Known rows, with every way that one mark hangs from another:
keda(letu volu): [-10   5  -6   4   7   1   3   4  -6  10  -8  -6  11  -4  -1   9   0  -3
  10   3   4   1  -3  -7   6  -4  -9   4   5   1   0   6   0  -3   2  -4
  11  -4  -6   2   0]
laguf(kufibag lizaz(nabo(keda))): [ -4   3  -3   2 -16   2  -8  -6   5  18  -4  11   6  -8  -6   2  -2   2
  -1  -3   4 -13   1   2 -10  -7  12   6  -6  -5 -15  -4 -25   4   0   4
  -5   5   3   8  -2]
mudom(pizom): [-2 -5 -1  2 -1  4 -1  2 -3  2 -2  1  1  3  0 -3  7  8  7 -4 -5 -3 -3  0
  2 -6  5 -1 -1  2  5  4 -2  0 10 -6 -1  4  0 -3 -2]
letu(keda(volu) luvagul): [ -7  -8  -9  14   7  -7   3  -1  12  11  -9   2   5 -13   4   5   7   4
   6   1   7   1   2   4  -3  -6  -1   4   6   5   5  -8  -4  -1  -2  -8
   2  -1  -1   6  -1]
foga(letu(luvagul) nabo(keda kufibag)): [  5  -7   9   2   1 -16  -7   0  -8  13   3  13  -8 -10  -5   9   8  -1
   4  -9  -2  -6  11   5 -16 -19   4  15  10   2   2  -3 -22   3 -11   8
 -12  -1  -1   9   5]
laguf(lilif(nabo(luvagul)) lizaz): [-10  -1  -2  10 -19   1  -2  -3  -7   9   7  21   6  -7 -13  -7   3  -7
  -4   0   4 -16  -5   6 -15 -12  12  16  -5  -2  -4 -10 -19   0   5  -4
   3   8   4  12   2]
mudom(penomiv(kufibag lilif(laguf nabo)) pizom): [ -6 -13   3  14  -3   8  -2  -1 -29  -8 -17   5  -8   4  -3 -11  -8  -4
   8  -9   3 -27  -5   5   7 -26   6   1  -4  -2   1 -10   3   0  10  -6
   2  -3  11   0  10]
kufibag(nabo(keda(volu) lilif luvagul(letu))): [ -1  -5   4   8  -3  -8   5  -4  -7   3 -16  28  -6  -4  -7  10 -14   1
   5   0 -12  -9   0   3 -15 -12  -4  11   5  -3  -4  18 -22  -2   8  -3
   0  -2   3   3   3]
lizaz(nabo(keda lilif)): [  1  -4   6  -3  -2  -4  -7  -5  -3   0  -7   8   2  -3  -4  -3  -9   5
   9   5  -9  -5   0   4  -6  -3   3   7  -1  -7  -9  10 -13   2  -4  -1
  -6   3   6  -5  -2]
luvagul(letu(keda(volu))): [-10   0  -8  11   2  -1  11  -2   7  13 -14   8  -4  -6   3   9   6   1
   6   3   6  -6   5  -3  -5  -1   1   5   6   4   4  -1  -2  -3   5  -3
   2   1   3   2  -2]
lilif(laguf(lizaz) nabo(luvagul(letu(keda))) penomiv): [-11  -5  -1  26  -8   6   4  -2  -9  15  -9  30  -8  -4  -4  -4   1 -15
  -6 -10  14 -25   4  14 -21 -10  19  21  -4   4  -2 -17  -8   2  11  -2
   5   0  11  12   4]
nabo(keda): [ 4 -5  0 -2  2 -5 -1 -2 -1  6 -1  6  0  0  0  3 -5  2  2 -4 -2  2  3  2
 -7 -4  2  2 -2 -7 -3  5 -5  2  0  2 -4 -1  3  0 -3]
volu(dolip keda(letu(luvagul) nabo(lilif))): [-12  -1   4  22  14  -5   4  10  -9   6  -9   1  17 -16   3   1  -3   5
  11  16  -8  -2  -8  -1   4  -7  -6   3  -3  -6   3  -1  -5  -8  -2   3
  -8  -5  -2   4   5]
letu(keda(nabo volu)): [-13   1 -11  12   5  -7   4   0   5   8 -11  -1  12 -11  -3   8   4  -3
   8   3   8  -2  -3  -3   4  -3  -1   7   7  -5   0   1  -5   4   4  -7
   1   0  -3   1  -1]
foga(nabo(keda luvagul)): [  1  -1   7  -3  -7  -8  -1   0  -7   3   0  12  -3  -3  -9   9  -4  -1
   4  -3  -9  -4   4   7  -9 -12   2  12   0  -4  -2   7 -15   1  -3   3
  -8   0   1   2  -1]
serim(laguf(lilif lizaz(nabo(keda kufibag)))): [  0   1   2   4 -11  -7 -10  -8  -5  14  -5  19  -6  -9  -6  -3   1   5
   8   2  -3 -20   5  -1 -23 -16  10  18  -2  -7 -15   1 -33   5  -1   7
  -6   1  10  11   6]
serim(laguf(kufibag lilif(nabo(keda luvagul)) lizaz)): [ -4   0  -1  11 -21  -2  -5 -10 -10  15   0  27  -1  -8  -8   0  -2  -4
  -5   1   3 -21   1   7 -26 -22  13  17  -7  -7 -11 -11 -34   7   9   2
  -5   2  11  19   8]
dolip(volu(keda(nabo(kufibag lilif luvagul)))): [-11   1  12  12  -2 -12  -7   5 -18 -13  -3  24   9 -14  -1  -3  -9   7
   8   5 -10 -16  -6   4 -14  -8  -6  11  -7 -19   1  25 -10  -2   1  12
 -19   3  -3   6   6]
lizaz(nabo(keda luvagul)): [ -2  -6   3  -1  -6  -5  -6   0  -5  -1  -7  14   2  -3  -8   0 -10   3
   5   2  -7  -4  -2   8  -6  -3  -1  10  -5  -3  -7  13 -16   2  -2   1
  -3   2   5   0   0]
penomiv(kufibag(nabo(luvagul)) lilif(laguf(lizaz))): [ -4   0   1  13  -8  -4  -6  -1 -15  -3 -10  20 -10  -6 -14   4 -19  -9
   1  -9   2 -20  -1  11   0 -24  -7   3   0  -2  -9  -4 -18  -6  -5   7
   4 -12   4   6  17]
lilif(laguf penomiv(kufibag(nabo(keda luvagul(letu))))): [ -1  -9  10  16   0  -3   1  -3 -18   2 -15  31 -19   1  -1   6 -17 -13
  -7 -14  -3 -19   1  10 -14 -18  -2  11   2   2   0   5 -11   0   2   6
   1 -11  12   8   8]
kufibag(nabo(keda(letu) lilif(laguf) luvagul)): [  4 -10   8   9   4 -10  -5  -2 -13   6  -8  26   3  -5  -8   5 -17  -4
  11  -7 -10 -10  -2   3 -10 -20  -9   8   3  -5  -5   7 -21   2   2  -3
  -1 -11   5   3   6]
luvagul(letu(keda(nabo(kufibag lilif(penomiv)) volu))): [-12   0  -1  24   5  -6   6  -5 -10  11 -19  20   7  -9   0   1   4  -4
   8   0   1 -16  -2  -4 -11  -6   5  23   6  -3  -1  11  -7   1   5   2
  -3   4   3   5   4]
serim(laguf(kufibag lilif(penomiv))): [ -3   7   1   9  -6   6  -3  -9  -9   7  -3   9   0  -3  10  -4   6  -3
 -10   4   2 -13  -1  -1 -10 -11   6  11   3   3  -1  -9 -13   6   4   3
  -5  -4   8  11   7]
lilif(laguf nabo(keda(letu volu)) penomiv(kufibag)): [-11  -4   0  15   9   2  -2   1 -27  12 -16   6   4  -1   2   8 -15 -21
   6 -10  14 -15  -2   3  -5 -19   0  13   5  -5  -2  -2   3   3   3  -2
  15 -11   5   7   2]
lilif(penomiv): [-2 -1  0  4  4  4 -2 -1 -6  0 -1  2  1  1  4 -5  0 -5 -5 -3  2 -1 -1  5
 -1  0  5  6  1  2  1  0  7  0  0  0  2 -2  2  2  0]
kufibag(nabo(keda(letu volu) lilif(penomiv) luvagul)): [ -7  -6   0  10   9  -8  -3  -2 -17   5 -14  20  10  -8  -4   5 -16  -6
  10  -3  -8  -4  -7   7  -5 -17  -8  16   7  -3  -4  19 -14  -2   3  -7
   6  -9   2   4   4]
luvagul(letu(keda(nabo(kufibag) volu(dolip)))): [-16   2  -4  22   4  -8  11   4   0  11 -22  11   6 -13  -3  10   5   0
   7   4   2 -16  -2  -9  -6  -5   1  12   5   0   0   3 -11  -2   4   2
  -3   0  -1   3   4]
serim(laguf): [  1   2   3  -2   4  -1  -1  -2  -4  -4  -5  -2 -11   1   5   3  -2   1
   3   5  -2  -2   3   1  -3  -4  -3   1   0   0  -2   1  -3   5   1   2
   0  -6   6   1   7]
penomiv(kufibag(nabo(luvagul))): [ -6  -6   5   2  -3  -6  -3  -1  -7 -11  -7  11  -9  -6  -8   6 -14  -5
  -1  -3  -6  -7  -6   8   3 -12 -11   1   3   5   1   7 -10  -3  -5  -2
   1  -5   4   3   9]
volu(dolip keda(nabo(lilif(penomiv)))): [-11   7   6  16  11   0   2   7 -12  -5 -12   5   9  -9   7  -8  -4  -2
   2  11  -8  -7  -5   5   0  -1   6   6  -3 -10   1   4   2  -7   3   6
 -12  -2   2  -1   2]
luvagul(letu(keda(nabo(lilif(penomiv)) volu))): [-14   2  -4  22   7   0   8  -4  -6  10 -17  13   8  -8   3   2   4  -5
   6   4   3 -10  -2  -2  -4  -3   4  18   7  -2   1   5  -1   1   6  -4
  -1   3   2   2   1]
volu(dolip keda(letu nabo)): [-16   7  -1  13  13  -1   5  14  -8   5 -11  -6  13 -10   2   5  -2  -2
   9  13  -2  -3  -8  -6   9  -2  -5  -1  -3  -7   2   1  -2  -6   2   5
  -6  -6  -2   1   2]
foga(letu nabo(keda lilif luvagul)): [  2   1  12  -7  -3 -13  -6  -2 -18   2   2  20  -6  -8 -11   5  -1  -1
  10   0 -13  -5   9  12 -12 -18  -1  16   7  -4   0  12 -23   1  -6   7
 -13   1   1   0   4]
letu(keda(nabo(kufibag)) luvagul): [ -5 -13  -2  21   4 -14  -2  -2   6   9  -5  10   9 -13  -4   2   7   3
   4  -3   4  -6  -3  -1  -5  -8   0  11   2   1   2  -6 -11   5  -5  -2
  -8   2   0   9   5]

Rows:
[  4  -4   4  17 -11  -2   1  -4 -11   9 -16  34 -10   1  -6   9 -17  -5
  -7 -11  -1 -21   2   1 -12 -19  -1   5   0  -3  -8  -3 -28   1   4   9
  -7 -11   8  10  12] => penomiv(lilif(laguf(kufibag(nabo(keda luvagul(letu))))))
[ -9   5  -1   6 -22   5  -6  -3   0   9  -3  15   8  -9 -12  -1  -1   1
  -3   2   2 -15  -4   7  -6  -6   6  10  -8   3 -12  -1 -26   1   0   2
   1   7   0   9   5] => laguf(kufibag lizaz(nabo(luvagul)))
[  4  -2   3   4   1 -13  -2  -5  -9   6 -10  17   5  -4  -4   2  -7   4
  14  -3  -9  -7   4   1 -17 -12   0  12   1 -11  -7  18 -13  -1   2   5
  -3   2  -1   2   0] => nabo(keda(volu) kufibag lilif)
[-18   3  -8  19   6  -3  12   5   3  11 -20   3   6 -12   0  12   5   0
   4   9   4 -10  -2  -7   1  -2   0   7   6   1   2  -1  -6  -2   5  -3
  -1  -2  -1   0   1] => luvagul(letu(keda(nabo volu(dolip))))
[-20   2   7  15  10  -2  -6   8 -26  -7  -4  15  19 -14   6  -3  -9  -1
   6   8  -3 -10 -12   5  -1  -7  -9  13  -4 -15   4  22   3  -4   1   5
 -12  -3  -2   5   4] => dolip(volu(keda(letu nabo(lilif(penomiv) luvagul))))
[ -7  -5  -2   8   5  -8  -1   1 -14  14 -11   8   9  -4  -5   9  -7  -9
  11  -7   6  -9  -3  -5 -11 -12   1  14   2  -7  -6   7  -9   3   5  -3
   7  -2   2   7   0] => lilif(nabo(keda(letu volu) kufibag))
[ -8   4  11  17   2 -12   2   8 -15  -9 -12  21   8 -12  -7  -5  -8   5
  11  10 -19 -13  -5   6 -10  -8  -1  10  -8 -12   0  17 -15  -7   3  13
 -15   1   0   2   9] => volu(dolip keda(nabo(kufibag lilif luvagul)))
[ 13  -7  11   8   1 -11  -5  -5 -12   6  -5  25  -2   0  -4  -3  -9   1
  10 -11  -8 -13   8   1 -22 -13   4   9  -2 -12  -6   7 -15   3   1  11
  -8  -2   4   3   3] => nabo(keda kufibag lilif(laguf))
[  1  -9   1   5  -1  -8  -5  -3 -16   1  -9  14  -2   3  -7   0 -13  -4
   3  -8   3 -12   0   2 -10 -10   6   9  -4 -12 -10   2  -8   2   0   6
  -5  -3   9   4   7] => penomiv(lilif(nabo(keda kufibag)))
[ -7   4  -5  13 -15   7  -7  -8   3  18   2  17   7 -10   0  -5   6  -8
 -17  -6   9 -19  -5  -1  -9 -14  14  10   6   5  -7 -19 -25   0   4  -5
  -2  -1   3  17   2] => laguf(kufibag(nabo) lilif(penomiv) lizaz)
[ -7   2  -4  11 -17 -10  -6  -3  -6  17  -7  30  11 -13 -18  -1  -1   3
  11   0  -3 -19   0   3 -23 -17   7  25  -2  -6 -13  13 -37  -1   0   4
   1   7   1  11   2] => laguf(lilif lizaz(nabo(keda(volu) kufibag luvagul)))
[ -6   6   0  -2  -6   3  -6  -2  -1   3  -7  -1  -9  -5  -1   0   0   2
   4   8   1 -11   3   4  -5  -3   5   7  -2   1 -12  -2 -15   4  -1   1
   4  -1   6   4   7] => serim(laguf(lizaz(nabo)))
[ -7   1   9  16 -14   3  -4  -4 -17   4 -10  33  -2  -5 -11 -11  -2   1
   2   0  -8 -24  -1   9 -20  -6  11  27  -7   5 -11  13 -20  -4   0   9
   1   9   6   7   8] => laguf(lizaz(nabo(kufibag lilif(penomiv) luvagul(letu))))
[-17  -3   2  16  11  -4  -3  11  -7   4   1  -3  15 -17  10   7   1   3
   3   7   8  -4  -9  -5   2  -5 -10   1  -1 -11   6   3   3  -2  -2   2
 -10  -5  -6  10   1] => dolip(volu(keda(letu(luvagul) nabo)))
[ -3 -18   3  18   8  -6  -6  -1 -16  15  -5  13   8  -4   1  -1  -5  -9
  -1 -12   7  -8  -5   4 -14 -13   6  19  -2   1  -2  -5  -3   4  -1  -2
   3  -4   7  14   3] => lilif(nabo(keda(letu(luvagul)) kufibag) penomiv)
[ -4  -8   5  20   7 -10  -4   0 -13   9  -3   9  19 -10  -7   0  -1   2
  10   0  -5  -6  -9  -7  -2 -12  -9  16   0  -2  -3   6 -12   2  -6   1
  -1   2  -4   7   9] => keda(letu(luvagul) nabo(kufibag lilif))
[  1  -2  -4   3 -12  -3  -5  -7   8  17  -2  14   0  -8  -5   8  -5  -3
  -7 -11   4 -11   1   2 -11 -14   9  -1   0  -4 -12 -10 -27   3   4  -1
  -6  -2   2  13   0] => laguf(kufibag(nabo(keda)) lizaz)
[-14  -4  -1  14  -6  -3  -1  -5 -23   3  -9  21   5  -6  -6  -1 -10 -13
  -1  -2   4 -15  -6  10 -14 -19   4  22   2  -5   1   6  -8  -1   2  -3
   6   0   6  10   2] => laguf(lilif(nabo(keda(volu) luvagul) penomiv(kufibag)))
[-12 -10  -4  15   9  -5   2   8  -8  15 -14  -1  13 -11   1  11  -5  -4
   5   2   7  -3  -4   0  -4 -12   0   8   2   0   0  -7  -5  -2   2  -9
   8  -7   0   6   0] => lilif(nabo(keda(letu(luvagul) volu(dolip))))
[ -1  -2   4   2 -12  -5  -8  -4  -6   5  -5  24   4  -8 -14  -6 -10   6
  10   3 -10 -10   1  13 -15 -10   6  14  -9  -8 -14  13 -25  -1  -3   3
  -4   7   4   2   1] => laguf(lizaz(nabo(keda lilif luvagul)))
[ -4   7   6  26 -20   3   3  -4 -13  16  -4  32   7  -5 -14   1  -1  -4
  -3  -4  -2 -26   0  -2 -17 -15   6  16  -8  -6 -10  -2 -29   4  10  11
  -2   6  -2  12   9] => keda(nabo(lilif(laguf(kufibag lizaz)) luvagul(letu)))
[ -4   1  -4   3   6  -6   4   4  -2   6 -13   1   5  -6   1   8  -5   2
   5   3  -2  -1   2   1  -6  -6   0   0   1  -6  -3   7  -6  -4   2   1
  -1  -5  -3  -1  -2] => nabo(keda(volu(dolip)))
[ 11  -8  13  10  -3 -14  -5  -5 -17   2  -5  36  -1  -2 -10  -4 -12   2
  11 -10 -14 -14   6   8 -25 -17   0  15  -6 -10  -6  15 -21   3   2  12
  -8  -1   4   4   6] => nabo(keda kufibag lilif(laguf) luvagul)
[-11  -1  -3   7   6 -10   0   2   5  15  -5   1  -4 -18  -1  13  17  -3
   8   2   9  -3  10   7  -2 -15   1  11  19  10   9 -13 -14   0  -8  -6
  -3  -3  -3   6   2] => foga(letu(keda(volu) luvagul) nabo)
[ -6   0   7   2  -3 -16  -4  -1  -7   5  -2  20  -9 -14 -11   7  10  -4
   9  -3  -3 -11   8  11 -11 -17   0  17  11   6   5   1 -21   1  -8   5
 -12   1   2   5   9] => foga(letu(keda) nabo(kufibag luvagul))
[  1 -11   0  15  -7   7  -4  -4 -13   3 -17  11  -3   1   0  -7  -3   1
   0 -12  -1 -25  -5  -2   6 -25   6  -5   2   2  -3 -14 -18   2  14  -8
  -6  -7   6   5   9] => mudom(penomiv(lilif(laguf(kufibag(nabo)))) pizom)
[  1  -2  17  15 -11  -1  -2  -2 -17  -1 -14  33  -7  -1 -11  -5  -7   1
   7  -1 -12 -26   2   2 -19  -7   2  20  -3   3  -5  12 -23   1   2  10
  -1   3   7   3   9] => lizaz(nabo(kufibag lilif(laguf) luvagul(letu)))
[ -2   7  -2   4  -8   0  -2  -6  -2   9   3   8  -5  -6  -1  -2   7   2
   1   6   2 -10   4  -1 -12 -12   6   8  -1  -2  -6  -9 -17   1   2   2
  -1  -1   5   9   6] => serim(laguf(lilif lizaz))
[  2  -3   8  15  -5  -4  -6  -6 -24   5  -5  31  -3  -6  -8  -6 -15  -7
   5 -11  -5 -17   5  19 -19 -23   3  16  -8 -10  -7   8 -12  -2  -2  11
   0  -3   5   7   6] => nabo(keda lilif(laguf(lizaz) penomiv(kufibag)) luvagul)
[  0   5   4   0 -12   0  -9 -11  -5  11 -10  13  -3  -8  -2   0  -6   6
   7   6  -4 -16   4   6 -16 -13   9   9  -6  -7 -19   1 -30   7   1   6
  -7   2   9   7   7] => serim(laguf(kufibag lizaz(nabo(keda lilif))))
[ -3  -8   1  13   2  -3  -3   3 -26   6 -10  19   5   2 -11   3 -20 -11
   8  -7   5 -12  -2   4  -5 -18  -4  11  -4 -10  -7   0  -9   2   2   4
   3 -12   8   4   9] => penomiv(lilif(laguf nabo(keda(letu) luvagul)))
[  4  -5  11   9  -3  -5  -5  -2  -8  -6  -6  23  -4  -3  -7  -2 -12  -4
   2  -5 -10 -13  -2   8  -9 -13  -3   6   4   0  -1   2 -19   2   4  -4
  -1  -6   4   2   8] => kufibag(nabo(lilif(laguf) luvagul))
[  1 -10   8  11   3  -6  -6  -3 -16  -3 -11  24 -11  -3  -3   2 -20 -13
  -4 -16  -2 -14   0  14 -10 -20  -3   8   4  -2  -1   5 -11   2  -1   2
   1 -12   8   7   7] => lilif(laguf penomiv(kufibag(nabo(keda luvagul))))
[  2  -2  -2   4   1 -11  -1  -1  -5   9 -10  11   3  -3  -3   6  -5   2
   9  -7  -2  -5   4  -1 -14  -9   0   9   2  -8  -6  13 -12   1   2   5
   0   0  -2   5  -1] => nabo(keda(volu) kufibag)
